Each row comes from the steps of one walk. Every step used is in the known rows, and no mark comes twice. Write the walk behind each row, first mark first.
Known rows
folaf livigun meneg: [-0.84  2.35 -0.72  0.64  1.07 -1.25 -1.31  0.66 -1.14 -1.55 -2.52 -0.67
  0.66 -0.79  2.17  0.92  3.59 -2.39 -0.30  1.01  0.88 -0.28  0.57 -1.49
 -0.43 -0.46 -1.30 -1.25 -3.42]
vume fofude sokep livigun meneg pagatet: [-0.47 -1.24 -1.61 -1.42 -0.17 -0.07 -0.56  2.04  1.80 -1.51 -1.00  0.48
 -4.07  2.42  1.39 -1.03  0.52 -2.56 -0.67 -0.69  1.03  1.03 -1.85 -0.90
 -0.75  1.21 -0.86  0.35  1.62]
vuki fofude vume: [ 2.54 -2.63  1.12  0.71  1.72  1.63 -0.60  0.36 -2.51 -0.15  1.75  0.74
 -0.85 -0.68 -3.41 -0.48 -2.67  6.36  1.53  1.30 -1.00 -4.05  1.46  0.89
  0.56 -2.26 -1.21  1.12  4.38]
vuki fofude vume livigun: [ 2.94 -2.59  2.42 -0.07  0.96  0.63  2.36 -4.39 -0.57 -0.61  1.10  1.05
  1.75 -0.62 -1.28  0.78 -1.97  6.25 -0.13  1.41 -0.41 -3.27  1.52 -0.43
  2.69 -1.05 -1.80  0.02  3.37]
vume fofude vuki: [ 0.74 -0.46  0.02 -0.65 -0.77  1.98 -0.31  1.27 -0.23  6.54  3.34 -0.05
 -0.01 -0.29 -3.20 -1.39 -1.50 -1.62  2.78 -0.89 -1.35  1.42  1.16  0.21
 -1.02  0.82 -2.65  1.33 -3.41]
pagatet meneg livigun folaf: [-1.17  3.02  2.25  1.00  0.61 -1.66  2.28 -1.46 -1.36  0.07 -1.26 -0.27
  3.28 -0.03  0.79 -0.21 -1.23 -1.32  0.25 -1.91  1.22  1.74 -1.99  0.06
  0.22  0.07  0.72 -2.78 -3.41]
meneg livigun: [-0.54  1.21 -1.16  0.76 -0.16 -1.19 -0.29  0.86 -5.09  1.97 -1.16  0.39
  0.26  0.73 -1.29  0.88 -1.31  2.72 -1.52  2.01 -1.94 -2.45  1.36  2.63
  0.89 -0.06  0.16  0.47 -5.15]
fofude vume: [ 1.66 -2.18  0.39 -0.11  0.96 -0.17 -0.47  0.44 -3.60 -1.41  0.35 -0.05
 -0.52 -1.07 -2.33 -0.53 -1.25  6.10  1.19 -0.99 -2.42 -3.49  0.99  0.41
  0.89 -1.95 -1.58  0.91  3.92]
livigun meneg: [-0.80  1.97 -0.49 -0.04  1.51  0.17 -1.92  0.40  2.22 -1.28 -1.80 -0.75
 -0.07  0.03  0.56 -0.39  3.42 -2.08  1.02 -1.13  0.27  0.14 -0.07 -1.12
 -0.91 -0.38 -2.49 -0.86 -0.23]
sokep livigun meneg: [-0.75  2.42 -0.98  0.39  0.13 -1.19 -2.09  0.70  1.05 -2.22 -1.80 -0.17
 -0.40 -0.26  2.12  0.06  2.77 -2.32  0.87  2.46  0.31  0.20 -0.77 -3.21
 -0.64  0.17 -1.25 -1.97 -2.68]
folaf fofude vume livigun meneg pagatet: [ 0.45 -3.82 -0.16 -1.60  0.77  0.31  0.58 -1.17  3.44 -1.19 -1.17  0.34
 -3.06  2.30  1.07 -1.13  1.35 -0.06 -2.15 -2.04  1.19 -0.47 -1.06  0.35
  0.82 -0.03 -0.61  0.14  4.83]
pagatet meneg livigun sokep fofude vuki: [-0.96  1.83 -1.76  0.44 -2.06  0.63 -2.59  0.00 -0.29  2.44  2.73 -0.11
 -0.65 -0.15  1.06 -0.32 -0.22 -2.75  0.24  0.95 -0.05  2.12  0.73  1.53
 -0.86  1.26  3.45 -0.56 -2.72]
fofude vume livigun meneg: [ 1.09  0.48  0.89 -0.37  0.94  0.07  0.22 -4.10  0.65 -3.00 -1.16  0.17
  1.36 -1.21  1.87  0.14  2.44  0.09  0.13 -0.28  0.93 -0.45  0.20 -1.89
  1.19 -0.43 -2.54 -1.42  2.67]
folaf fofude vuki livigun sokep: [-0.58  0.92 -2.76  1.00  0.96 -1.42 -0.52  0.34  0.56  1.53 -0.55 -0.24
  1.07  0.33  4.05  2.27  2.35 -1.18 -1.01  0.24  1.22  0.63  2.36  1.30
 -1.19  0.38  0.98  1.25 -2.87]
vume fofude: [ 1.91 -0.44 -0.57 -0.77 -1.20  2.79  2.31  2.99  1.02  3.17  1.37 -0.69
  0.61  0.71 -4.66 -1.19 -0.41  1.12  2.32 -1.27 -1.11  0.77  1.21 -0.14
 -0.96  0.14 -3.14  1.01 -0.62]
livigun meneg pagatet: [-0.90 -2.65 -1.34 -1.45  1.78 -0.37 -1.24  2.01  4.25 -0.33 -1.93 -0.12
 -3.95  3.49  0.87 -0.75  1.41 -1.12 -1.13 -3.34  0.45 -0.70 -1.73  0.73
 -0.45  0.03 -1.68  0.58  2.00]
sokep fofude vume livigun meneg: [ 1.22  0.32  0.51 -0.36 -0.37  0.94  0.06 -3.53  1.21 -3.61 -0.63  0.10
  0.97 -1.22  1.27  0.17  2.07 -0.42 -0.32  0.66  1.14  0.03 -0.24 -1.57
  1.07 -0.29 -0.98 -1.39  3.36]
livigun sokep fofude vume: [ 1.70 -1.84 -1.50 -0.02 -1.75  1.50 -0.38  1.14 -1.55 -3.51  1.16 -0.54
 -0.91 -1.07 -0.53  0.34 -0.85  4.58  0.26 -0.39 -0.94 -1.99  0.52  1.01
  0.28 -1.14  2.49  0.84  6.15]
fofude vume livigun meneg pagatet: [ 0.47 -3.61 -0.36 -1.65  1.35 -0.41  0.28 -1.12  3.15 -1.58 -1.57  0.47
 -2.92  2.61  1.67 -0.41  0.72  0.40 -1.79 -2.75  0.95 -1.09 -1.56  0.16
  1.01 -0.04 -1.77  0.19  3.99]
meneg pagatet: [-0.62 -4.11 -1.06 -1.47  1.51 -0.74 -0.33  3.22  3.31  1.25 -1.25 -0.16
 -3.99  4.10 -1.26 -0.42 -0.75  2.40 -1.16 -3.52 -1.32 -2.18 -1.12  1.72
  0.15 -0.28 -1.23  1.63  1.40]
fofude vuki livigun: [ 0.09 -0.38 -0.96  1.28  1.72 -2.56 -2.09  0.86 -2.67  3.96  0.00  1.42
  0.20  0.02 -1.38  2.17 -1.30 -1.26 -1.34  3.90 -0.89 -0.55  1.24  1.21
  0.04 -0.61 -2.04  1.78 -6.78]
pagatet meneg: [-0.63  3.58  0.41  0.51  1.92 -1.87 -1.78 -0.63  0.93 -1.32 -0.25 -0.52
  0.23  0.94 -1.09 -2.72  2.85  0.40  1.61 -0.95 -0.92  1.95  1.35 -1.00
 -0.74 -0.73 -0.62 -3.65 -0.44]
pagatet meneg livigun folaf fofude: [-0.95  1.61  2.28  0.81 -0.82  0.79  2.32 -0.57  0.17  1.34 -0.11 -0.72
  2.00 -0.48 -1.97 -2.45  0.96 -1.39 -0.80  0.41  0.83  2.41  0.34  0.78
 -0.44 -0.09  3.34 -1.86 -0.39]

Write each row's walk
[-1.23  1.37  2.08  0.57 -0.46  0.49 -0.37 -1.44 -0.80  4.97  2.38 -0.08
  1.02 -1.07 -1.21 -2.54 -0.26 -3.67  0.67  0.36  0.16  2.94  0.49  0.68
 -0.65  0.61  2.04 -1.18 -3.25]	pagatet meneg livigun folaf fofude vuki
[-0.83  2.34  2.44  0.13 -1.02 -0.49  3.15  0.66 -0.71 -1.47 -0.19 -0.19
  2.57 -1.46  0.51  0.35 -2.58 -1.66  2.12 -0.60  0.84  2.11 -2.85 -3.07
 -0.46  1.08  0.14 -0.92 -1.51]	vume fofude sokep livigun folaf
[ 0.92 -1.15  4.19 -0.22  0.70 -0.55  4.77 -3.72  1.22 -1.19 -0.66 -0.35
  4.34 -1.18  0.63  1.04 -2.28  2.24  0.69 -3.59  0.87 -0.49 -2.39 -1.59
  1.92 -0.53 -1.34 -1.05  2.00]	fofude vume livigun folaf
[-0.58 -0.54 -0.34 -0.10 -1.83  1.54 -2.66  1.80  0.84  3.90  2.96 -0.07
 -1.37 -0.25 -2.84 -0.39 -1.83 -1.46  0.82  1.06 -1.80  0.39  0.01  1.09
 -0.52  0.47  1.48  1.06 -2.24]	sokep fofude vuki
[-2.09  3.20  2.31 -0.19 -0.20  1.33  1.15 -0.05 -2.48 -2.29  0.48 -0.40
  0.74 -2.27 -1.90 -1.82 -0.02 -1.18  0.76 -0.99 -0.15  2.28  1.01  0.43
 -1.04  0.90  2.06  1.10  3.96]	livigun folaf fofude sokep
[-0.99  2.17 -3.16  0.60  0.20 -1.21  0.41  0.41 -1.54 -0.28 -1.70 -0.82
  1.22  1.03  4.72  2.09  1.74  2.11 -0.66 -1.85  0.30 -1.27  1.91  2.16
 -0.33  0.71  1.32  0.27 -2.50]	meneg livigun sokep
[ 2.52 -2.51  1.37 -0.57 -1.47  0.70  2.22 -3.60 -0.55 -2.30  0.87  0.48
  1.36 -0.99 -1.43  0.79 -1.55  5.28 -1.03  1.16 -1.12 -2.24  0.62 -0.35
  2.81 -0.64  0.26 -0.08  4.08]	sokep fofude vume livigun
[ 0.37  1.67 -1.27  0.76  1.04 -0.20 -2.00 -0.14 -0.19  1.58 -0.46  0.75
  0.33 -0.60  0.47  0.70  2.05 -5.67 -0.10  2.58  1.69  2.15  0.39 -0.67
 -1.17  0.03 -3.01  0.13 -4.09]	vume fofude vuki livigun meneg
[-0.52 -0.02  1.83  1.08  0.29 -1.00  1.38  0.46  0.91  2.09 -0.18  0.31
  2.56 -0.62 -0.55  2.08 -2.83 -3.40 -0.49  0.29  1.35  1.63 -2.75 -0.01
 -0.15 -0.20  0.21  0.32 -4.13]	sokep fofude vuki livigun folaf
[-0.41 -0.09 -0.94 -0.25 -2.07  1.23 -1.28 -0.46  2.05  2.69  2.70 -0.24
 -0.03 -0.26  0.90  0.67 -0.66 -1.52  0.33 -0.04 -0.33  0.97  0.42  0.80
 -0.19  1.23  2.21  0.61 -1.32]	vume livigun sokep fofude vuki
[ 1.35 -1.90  1.89  0.40 -0.61  1.01  1.92 -0.76 -4.09 -0.67  0.75 -0.13
  0.89 -2.07 -2.37 -1.57 -1.48  3.60 -0.18  0.14 -0.55 -1.37  0.51  1.04
  0.74 -1.54  1.75  0.18  4.24]	meneg livigun folaf fofude vume
[ 1.40 -2.11  2.09  0.29 -0.82  0.64  1.70 -0.19 -2.66 -1.44  0.83 -0.25
  0.59 -2.15 -1.97 -1.67 -1.20  3.57  0.61  0.80 -0.72 -1.19 -0.03 -0.82
  0.57 -1.53  1.69 -0.27  4.46]	sokep livigun folaf fofude vume
[-1.05  1.22  2.03  0.73  0.26 -0.95  2.85 -0.10 -1.39  1.21 -1.52 -0.39
  3.16 -0.03  0.14  1.12 -2.46 -0.04 -0.14 -2.06  0.43 -0.18 -2.26  0.76
  0.55  0.05  0.17 -0.66 -3.74]	meneg livigun folaf
[-0.30  1.66 -1.46  0.97  0.53 -0.41 -3.13  0.12  0.30  0.26 -0.70  0.79
 -0.31 -0.58  0.66  1.16  1.88 -5.58 -1.08  3.54  1.50  1.67 -0.16 -0.22
 -0.90 -0.11 -0.97 -0.02 -3.47]	sokep fofude vuki livigun meneg
[-0.45  1.00 -3.30  0.45 -3.38  1.65 -0.35  2.46  0.85 -1.50  0.22 -0.84
 -0.49  0.83  0.83  1.64  0.16  0.76 -1.55  1.12  0.04 -0.15  0.44  2.37
 -0.46  0.82  4.97  0.49  0.14]	meneg livigun sokep fofude
[ 0.93 -3.86 -0.04 -1.25  1.69  0.45  0.16 -1.16  3.68 -0.91 -0.85  0.81
 -3.05  2.82  1.17 -0.39  0.09  0.56 -1.62 -1.62  1.63 -1.33 -1.33  0.42
  0.84 -0.20 -1.58  0.31  4.23]	vuki fofude vume livigun meneg pagatet
[ 0.29 -0.67 -1.45  1.25 -0.17 -1.28 -2.29  1.69 -1.83  3.17  0.83  1.40
 -0.45 -0.05 -2.22  2.25 -1.85 -2.02 -2.05  5.31 -0.67  0.18  0.64  1.57
 -0.02 -0.34  0.25  1.89 -5.71]	sokep fofude vuki livigun
[-0.61  3.95 -0.86  0.03 -0.82  0.09 -1.37  0.37 -1.33 -3.31 -0.68  0.29
 -0.36 -1.41  1.72 -0.65  2.16 -3.82  1.48  2.72  0.90  2.20 -0.20 -3.30
 -1.16  1.21 -1.05 -1.23 -0.85]	vume fofude sokep livigun meneg
[ 0.23  0.99 -3.14  0.70  0.72 -1.07  0.15  0.73  0.27  1.90 -0.13 -0.08
  1.37  0.53  3.88  2.59  1.49 -1.38 -0.05 -0.49  1.41  1.00  1.97  0.95
 -1.29  0.67 -0.65  1.40 -3.51]	vume fofude vuki livigun sokep
[-0.86 -2.29 -1.60 -1.11  0.76 -1.28 -1.36  2.21  3.43 -0.98 -1.96  0.27
 -4.15  3.28  1.91 -0.46  0.93 -1.28 -1.21 -0.84  0.46 -0.62 -2.26 -0.80
 -0.27  0.43 -0.80 -0.22  0.30]	sokep livigun meneg pagatet
[-1.81  2.92  0.86 -0.27 -0.18  1.34 -0.44  0.60 -3.37 -2.05  0.69 -0.22
 -0.72 -1.88 -2.80 -2.04  0.75  0.24  0.43  0.50 -1.46  1.26  2.73  1.00
 -1.04  0.71  1.77  1.61  3.90]	folaf fofude sokep
[-0.81  0.12 -1.50 -0.10 -1.87  1.37 -2.29  1.36  1.75  2.93  2.69 -0.54
 -0.91 -0.13  0.25  0.31 -0.57 -1.85  0.85 -0.32 -0.71  0.88  0.37  1.18
 -0.97  0.95  2.35  0.94 -1.53]	livigun sokep fofude vuki
[-1.34 -1.15 -1.47 -1.19  0.70 -1.21 -1.54  1.75  1.77 -2.31 -1.71  0.47
 -4.27  2.50  2.11 -0.56  0.71 -1.92 -1.12 -0.67  0.61  0.10 -1.92 -0.73
 -0.45  0.89 -0.40  0.20  1.42]	fofude sokep livigun meneg pagatet
[-1.30  2.88 -0.35  0.24 -0.91 -2.17 -1.20  1.51 -4.19 -3.02 -0.28  0.60
 -0.85 -1.15  0.43  0.30 -1.08  1.37  0.92  4.06 -2.08 -0.46  0.32 -2.62
 -0.04  1.03  0.81 -0.10 -2.23]	fofude sokep livigun
[ 0.99 -0.42 -0.81 -0.32  0.03 -0.05  2.66 -3.27  1.43 -2.39 -0.52 -0.87
  2.36 -0.30  4.63  1.19  2.51  3.93 -0.29 -2.69  0.87 -1.10  2.34  0.00
  0.84  0.18  1.04 -0.09  3.98]	folaf fofude vume livigun sokep
[-1.13 -0.12  2.04  0.25 -0.84  0.59 -0.19  0.07  0.68  4.95  2.35 -0.21
  0.62 -1.23 -1.29 -1.74 -0.93 -2.86  1.18  0.81 -0.46  1.78 -0.19 -0.67
 -0.69  0.62  1.52 -0.16 -3.28]	sokep livigun folaf fofude vuki
[ 1.90 -2.52 -0.36 -0.07 -1.73  1.63 -0.75  1.55 -2.44 -2.57  1.54 -0.06
 -1.42 -1.21 -3.59 -0.37 -2.09  4.94  0.26  0.99 -2.03 -2.51  0.17  0.91
  0.75 -1.64  1.63  0.98  5.46]	sokep fofude vume
[-0.10 -0.16  3.97 -0.23  0.81 -0.65  4.66 -2.88  3.49  0.02 -1.26 -0.63
  4.60 -0.24  0.60  1.34 -1.49  0.76  0.57 -3.77  0.91  0.16 -2.44 -1.65
  1.50  0.09 -1.48 -1.20 -0.47]	vume livigun folaf
